What can hang from each mark
z_113: z_39
z_220: z_456
z_237: z_28 z_282 z_456
z_968: z_39 z_628
z_240: z_282
z_28: z_237
z_456: z_113 z_237
z_39: z_113 z_968
z_282: z_237 z_240
z_628: z_968

Known rows, with every way that one mark hangs from another
(z_28 z_237): [ -7 -16  -2 -20  -2  -3  -9  -9 -11   1 -10 -10  10  14  -1   1 -16   7
  -6  -2 -11   7   2]
(z_968 (z_39 z_113)): [ -8  -7   4  -9  -4   7  -5   3 -16   1  22   5  -6 -13   2   3  -8  -4
  -9   4  -6   5   1]
(z_113 (z_39 (z_968 z_628))): [-18  -1   0   7  -4   6  -6   5 -38 -18 -36  11 -17 -30   0   6 -15 -11
 -11   5  -7   5  -7]
(z_282 (z_237 z_28 (z_456 (z_113 z_39))) z_240): [  5  27  -2  12  -4  -8   5   0  -4   8   4 -28  -8   1   2  -9   6   3
  -4  -8   8  -3  -3]
(z_220 (z_456 z_113 z_237)): [ 14  -6   5   9  13  -8  10  -2   2   2   6  -2   3  -8   0  18  -3  -9
  -1   3 -13  -5  -1]
(z_240 (z_282 (z_237 z_28 (z_456 (z_113 z_39))))): [ 21   2  -3   8   2   3   8  -3   4   5   2 -26 -19 -11  -3  -3  33   0
   0  -9  15  -1   1]
(z_456 (z_113 (z_39 (z_968 z_628))) (z_237 z_282)): [ -2  -8   1  22   5  12  10  -2 -17 -44  -8  44 -29 -52   2  13 -14  -6
  -4  11   2  -3  -9]
(z_628 z_968): [-17  -6   3  -8  -4   3  -9  -1  -7  12 -18   7  11  -3   3 -12   0  -6
  -5   5  -7   3   5]
(z_240 (z_282 (z_237 z_28 (z_456 z_113)))): [ 21  -8  -4  -5   1   2   8  -5   8  22  20 -25  -2  20  -1  -7  32   4
   1  -9  13   0   2]
(z_456 z_237): [  2 -13   3  -9   3  -4  -5  -1  -5  -5 -10  -9   3  -8   0  -1 -17   2
  -2   4 -11  -1   4]
(z_456 z_113 z_237): [ 10 -14   4  -1   5  -2   8   0  -2  -7  11   1  -1  -7   2   5  -9   1
  -7   5 -10  -1  -2]
(z_220 (z_456 (z_113 (z_39 z_968)) (z_237 z_282))): [  1  -4   4  29  12   8   9  -3  11 -31 -10  41 -21 -52  -2  29   1 -19
   3  11  -5  -9   6]
(z_968 z_39): [ -7  -5   1 -13  -3  -2  -7   4 -10  -1 -24  -7  -2 -16  -1   2 -12  -6
  -7   3 -11  -1   0]
(z_28 (z_237 z_282 (z_456 (z_113 z_39)))): [  5  -2  -2   6   3   5   4  -8   5 -14  -3  22  -8 -12  -4  -6  -2  11
   0   1   5   5  -4]
(z_28 (z_237 (z_282 z_240))): [-14   3  -2 -15 -11  -9 -10  -5   6  -6  -2   2  20  20  -1   5 -15  12
   1   6   0   4   3]
(z_113 (z_39 z_968)): [-19  -5   1   2  -5   7  -9   6 -13 -12 -34  10 -14 -29  -2   8  -6 -13
  -9   7 -10   2   7]
(z_456 (z_237 z_28)): [  5 -12  -1  -8   6  -2  -6  -5  -1  -2  -8 -20  -1  -2   1   1 -11  -4
   5 -10  -8  -4   5]
(z_240 (z_282 (z_237 z_28 z_456))): [ 13  -7  -6 -12  -1   0  -5  -5   6  24   0 -36   2  19  -3 -13  26   4
   6 -11  11   0   8]
(z_220 (z_456 z_113 (z_237 z_28 z_282))): [ 14  -8   1  11  15  -2   9  -7  21 -10  10   7  -1   0   0  24   5 -12
  14  -6  -4 -10   1]
(z_237 z_282 z_456): [ -4  -6   0 -10  -1   1  -8   6  11   8 -10   9  12  20  -3 -16   0   9
   6   6  -1   5   3]
(z_237 z_28 z_456): [  0  -1  -3 -11   2   0  -8   3  -1  27 -11 -23  10  26  -1 -17   3  -2
   6 -13  -3   2   2]
(z_39 (z_968 z_628)): [-19 -12  -2  -7  -5   6  -6   4 -33  -1 -17  11   0   2   3   2 -15  -6
 -10   5  -8   5  -4]
(z_456 z_113 (z_237 z_28 (z_282 z_240))): [  5   7   1   4   0  -6   6   0  17 -10  20   2   6   5   4  11  -3   0
   7  -1   4  -8  -1]
(z_968 (z_39 z_113) z_628): [ -7  -3   2  -4  -3   6  -2   3 -41  -6  19   6 -10 -15   4   0 -18  -2
 -11   3  -3   5 -13]
(z_456 z_113): [ -1 -11   4  -9  -2  -2   5   7  -4   3   6  -3   7  18   1   7   1   1
 -11   5 -11   6  -5]
(z_240 (z_282 (z_237 z_28))): [  7 -15  -3 -18  -5  -2  -6  -6   4   5  -3 -37  -1  16  -2   6  22  -1
   2  -7   5   0   8]

Rows
[-2  8  0 -3 -2 -8 -7 -1 15 -9  0 -8  9  5  1  5 -9  1 12 -2  2 -8  6]
(z_456 (z_237 z_28 (z_282 z_240)))
[ 0 11 -2 -4 -5 -5  4 -4 10 10 21 14 19 24  0 -9 -3 17  0  4  8  2 -3]
(z_28 (z_237 (z_282 z_240) (z_456 z_113)))
[ -6   2   1  14   1  11   5   7  -9   5 -12  22 -16 -25  -1  -5   5  -8
 -10   5  -2   2   1]
(z_237 (z_456 (z_113 (z_39 z_968))))
[ -4  18  -5  -8  -7 -10  -8  -1  -2  26   1 -38  13  32   2 -20  -1   7
   2  -9   4  -4   6]
(z_282 (z_237 z_28 z_456) z_240)
[-13  10   0 -11 -10  -8 -10   6  13   1  -6 -11  17  29   1   7  -1   1
   8  -2   2  -1   3]
(z_237 z_28 (z_282 z_240))
[ -8  11  -4 -10  -8  -7 -10  -5   7  12   0   4  23  23  -2 -15 -11  17
   4   3   6   3   3]
(z_28 (z_237 (z_282 z_240) z_456))
[-20 -14   2  -2  -5  15  -3   4 -39  -1  29  24  -5   4   6   3 -12  -4
 -12   6  -3  11  -3]
(z_39 z_113 (z_968 z_628))
[ 1 21 -1 10 -4 -5  4 -3  5 -7  3 14  2 -6 -2 -5 -4 12 -1  4 10  2 -5]
(z_28 (z_237 (z_282 z_240) (z_456 (z_113 z_39))))
[ 1 28  0 14 -3 -4  4  8 12  1 -1  0 -1  2 -1 -3 10 -1  6 -4 11 -2 -5]
(z_237 z_28 (z_282 z_240) (z_456 (z_113 z_39)))
[ 10  14   2  14   8 -11   8  -2  21  -2  15  -1  10   4   2  24   3 -10
  13  -3   1 -12   0]
(z_220 (z_456 z_113 (z_237 z_28 (z_282 z_240))))
[ -3 -10  -5 -13   0   3  -9  -9   7   4  -5  12  13  19  -4 -17  -9  16
   6   0   1   6   4]
(z_28 (z_237 z_282 z_456))
[-18  -3   4  -1  -3  15  -6  -4 -17   8  19  25  -5 -32   6  -9  -2 -10
  -8   4  -1   2   5]
(z_628 (z_968 (z_39 z_113)))
[ 12 -12   0  -1   9   1   7  -4   1  -3  13 -10  -5   0   3   7  -4  -6
   1  -9  -7  -5  -1]
(z_456 z_113 (z_237 z_28))
[ 17   5   3  23  16  -5  10  -5   0 -12 -11 -13 -17 -33  -1  25   1 -21
   5 -11  -8  -9  -2]
(z_220 (z_456 (z_113 z_39) (z_237 z_28)))
[  2  25   1  11  -6 -10   6   4  -7   5   1 -16  -4  -5   1 -12   2   9
 -11   6   5  -1  -4]
(z_282 (z_237 (z_456 (z_113 z_39))) z_240)
[ 19   1   0   8  -1   0   9   0   1   1   0 -15 -16 -18  -5  -5  27   6
  -7   5  12   2  -1]
(z_240 (z_282 (z_237 (z_456 (z_113 z_39)))))
[  6   5  -1  10   4   6   4   4  13  -7  -6   8 -11  -3  -3  -4  12  -2
   7  -6   6   1  -4]
(z_237 z_28 z_282 (z_456 (z_113 z_39)))
[ 0 17 -1  1 -4 -4  4  7 17 17 17  0 16 33  2 -7 11  4  7 -4  8 -1 -3]
(z_237 z_28 (z_282 z_240) (z_456 z_113))
[  2 -14  -1  -7   5   3  -7  -6  15 -16  -6   0  -1   0   0   3  -7   0
  14  -5  -3  -5   7]
(z_456 (z_237 z_28 z_282))
[  3  -7   1  -3   1   4   5   7  14   6  10  19   9  21  -1 -10   8  10
   1   7   1   5  -3]
(z_237 z_282 (z_456 z_113))
[-1 26  4 14 -6 -6  5 12  9 -3 -2 11  2 -5 -2 -4  5  6 -1 10  9  1 -6]
(z_237 (z_282 z_240) (z_456 (z_113 z_39)))
[ 5 -5 -2 -3  4  6  4  3 17 10 13  8  6 28  0 -9 13  3  9 -7  4  2 -1]
(z_237 z_28 z_282 (z_456 z_113))
